Every row comes from one small tree of marks. The marks that hang from a mark follow it in brackets, in the order of their numbers. Every link used is in the known rows. Which tree was each row made from?
Known rows:
J209[J500[J148[J166 J420]]]: [ 12  -5  33   0   3   7   7  -2   0 -38 -34   1 -14   9  10 -22  16   8
   8 -18]
J209[J500[J148]]: [ 46  -7  52  13   3  13   6 -54 -12 -23 -39  19  -3  38   4 -20  -4   2
  -1  18]
J166[J148[J500]]: [ 16 -10 -21  -2   4 -21   3 -35  -4  42  -9  -6   2  56  15  18  -9 -17
   2  26]
J148[J166 J420 J500[J209] J997]: [-35   6  -2 -15  -6   2   6  39   0  41  23 -11   9 -29 -19   1  -1  -3
   1 -28]
J500[J148 J209]: [ 52  -7  29   6  -7  20 -14 -63   9  -1   4   3  19 -24 -27 -19 -14  18
  -1  44]
J420[J148[J166]]: [ -2 -19   1  22  -4   6 -12 -14   3 -36 -22 -13  19 -13  25   7  -7   5
  -4   0]
J148[J166 J500]: [ -5   3 -30 -11   8 -11   3 -39  -6  17 -10 -15  23  13  18  -9  -7 -14
   9 -27]
J500[J148[J166] J209]: [ 32  -3   8  -5  -1  12 -11 -34  15 -17  16   2  22 -50 -22 -24  -9  16
   9  12]
J720[J530]: [ 39 -17 -28   8  13  12 -13 -33   8 -31 -34   5  22  15   5  23 -17  -4
  14   2]
J530[J148[J166 J500 J997] J720]: [-25  -9 -40  -8  12 -33  18  35  -4  -4  35  18 -24  -7  -3  -1   5 -23
  -6   2]
J420[J148[J166 J500[J209] J997]]: [-24   5  21   8 -14   6  12  28  -9  24  21   0   0 -39 -13  11 -25  -5
  -9 -14]
J209[J500[J148[J420]]]: [ 29  -9  53  13  -3  15   2 -35  -5 -29 -42   4 -15  32   5 -17  13  10
   1   8]
J530[J148[J500 J997]]: [ -3  16   6  -2  12 -14   4  -6 -18  21  17  17 -12  37   0   7  -7 -14
 -12  -1]
J500[J148[J166 J420 J997] J209]: [-13  23  18  -6  -9  18  -3  54  15   3  14   3  -4 -65 -29 -15   7  19
   0   8]
J420[J148[J166 J500]]: [-14  -9   1  14  -6  -5   5 -32 -11  -4  -8 -23   3  -4  21   3 -11 -13
  -2 -22]
J420[J148[J166 J500 J997]]: [-35  25   6  14  -5   0  17  39 -15  13 -12  -6 -11 -17  16  12 -13 -13
  -8 -20]
J209[J500[J148[J166 J420 J997]]]: [-14  24  38  -3   5   8  18  59  -4 -24 -30  17 -25  -5   5 -16  16   6
  -1 -20]
J500[J148[J166 J420 J997]]: [-22  39   3  -1   1  12   4  64  12 -11 -22  -2 -17 -41   4 -13  19  12
   1   2]
J997[J148]: [ 31   2 -17   4  -8  10 -12 -45  -5 -18 -26   9  12  18  24  -6   1   9
  -3  22]
J500[J148[J166 J420] J209]: [ 11  -7  12  -5  -9  16 -14 -11  19 -20  10 -17   8 -46 -20 -17   7  23
   8   5]
J166[J148]: [ 24 -17 -26   2   6 -14 -13 -27   9  16 -18   6  21  50  16  22  -5   0
   3  49]
J500[J209]: [ 39 -32   6   5  -2  14 -21 -72   5   9   4   4  48   3 -18  -2 -15  11
   2  27]

Which tree is each row?
[ -2  31  22  13  -2  21   2  25   4   3 -28   6 -20 -14  -3  -7  15  12
  -7  34] => J500[J148[J420 J997]]
[-30   9  -8  -4  14 -12 -13  60   5 -26  19   6   2   0   6   4  22   9
  -5 -18] => J530[J148[J166 J420 J997]]
[ 11 -50 -47   0  12 -27 -11 -21  12 -47  27  13   9   3   4  -5  14  -3
   3  22] => J530[J148[J166] J720]
[  7 -34  -3  -7 -12  -7  -6 -19   8  54  22 -20   3  25 -13  19  -2   0
   1  23] => J166[J148[J420 J500[J209]]]
[ 22  -1   2  -7  11  -1   2  22  -7   1  42  25 -10  -2 -35  28 -29  -9
   3 -17] => J720[J530[J148[J500[J209] J997]]]
[  6  29  36  -3  12   4  23  42  -9 -21 -30  34 -11  -2   3 -17  -4   0
   1 -11] => J209[J500[J148[J166 J997]]]
[ -1  20 -38 -14  -3  -8   6 -20 -12  -4  -5  -4  -2   1  29 -14  -3  -8
   4 -25] => J997[J148[J166 J500]]
[-28  13 -11  -1  -2 -14  14  51  -1  58  -8  -4 -24  36   9  27   7 -13
  -6  17] => J166[J148[J420 J500 J997]]
[ -5 -12 -36 -12  16 -15  -2  17   4 -42  15 -18 -19   7  10  24   5 -10
  17 -60] => J720[J530[J148[J166 J420 J500]]]
[-12 -26 -12  14   2 -11  -3  29  10 -18  18  16 -19   8  -7   7  29   3
 -14  46] => J530[J148[J420 J997] J720]
[  7  16  65  10   0  19  16  23  -9  -5 -42  24 -26  23  -3 -12  11   9
  -9  10] => J209[J500[J148[J420 J997]]]
[-20  26 -16 -13  18 -23   6  28 -12   4  24  13  -7  11   6   0  -3 -15
  -4 -30] => J530[J148[J166 J500 J997]]
[-18  -7 -18  -9  10 -20  -9 -15  -3 -16  29 -23  -4  23  15  -5  18  -5
   3 -38] => J530[J148[J166 J420 J500]]
[ 10 -56 -15  16   0 -12 -18 -40  14 -39  18  -2  -5  24  -2  -1  30   4
  -8  48] => J530[J148[J420] J720]
[ 13  -9 -39 -14  23 -20  -1  -2  -2 -42  18  -2  -7   6   9  18 -14 -18
  20 -48] => J720[J530[J148[J166 J500]]]
[ -9   3 -17 -16 -21   6  -2  -9  -1   3  19 -21  -2 -24   2 -13   6   6
   3 -27] => J997[J148[J166 J420 J500[J209]]]
[ -1   6  -3   0   0   8  -9  -2  15 -28 -17 -19  -3 -27   9 -20  20  14
   6   1] => J500[J148[J166 J420]]
[-13 -19  -7 -14  -7   0  -7 -28   4  23  20 -26  23 -19 -12  -6   0   1
   8 -33] => J148[J166 J420 J500[J209]]
[ 31 -15  35  10 -14  24 -16 -44  13  -5   3 -13   6 -23 -27 -16   6  23
   0  35] => J500[J148[J420] J209]
[-19  18  29  27 -11   6  16   1 -20  25 -18   1 -18  13   9  16 -17 -13
 -18   5] => J420[J148[J500 J997]]
[ 11  -3   6  -6 -25  13  -6 -45  -7  19  14 -16  -8  -1  -6  -8   1   9
  -4   1] => J997[J148[J420 J500[J209]]]
[-17  14  -6 -15   2  -1  11  14  -5  39  21   7  21 -26 -20  -1 -19  -8
   2 -23] => J148[J166 J500[J209] J997]
[-16  -2   3  -8  -9  -5   6  34   4  67  21  -2  -6  15 -21  30  -4  -2
  -5  23] => J166[J148[J420 J500[J209] J997]]
[-34  19 -21  -4   5   5  -4  49   8   1 -19  -2  14 -11  12   1  15   5
  -1 -17] => J148[J166 J420 J997]
[ -9  21 -18  -5   5 -17  16  27  -6  60  -7  14 -10  41   9  26 -11 -19
  -5  30] => J166[J148[J500 J997]]
[-24   9   6  20  -3   6   1  43  -2 -13 -21   6   3 -21  14  12  -8   2
  -9  -1] => J420[J148[J166 J997]]
[  9 -15 -12 -17   0  -4  -3 -46  -1  25  20 -11  34 -12 -11  -8 -18  -6
  10 -22] => J148[J166 J500[J209]]
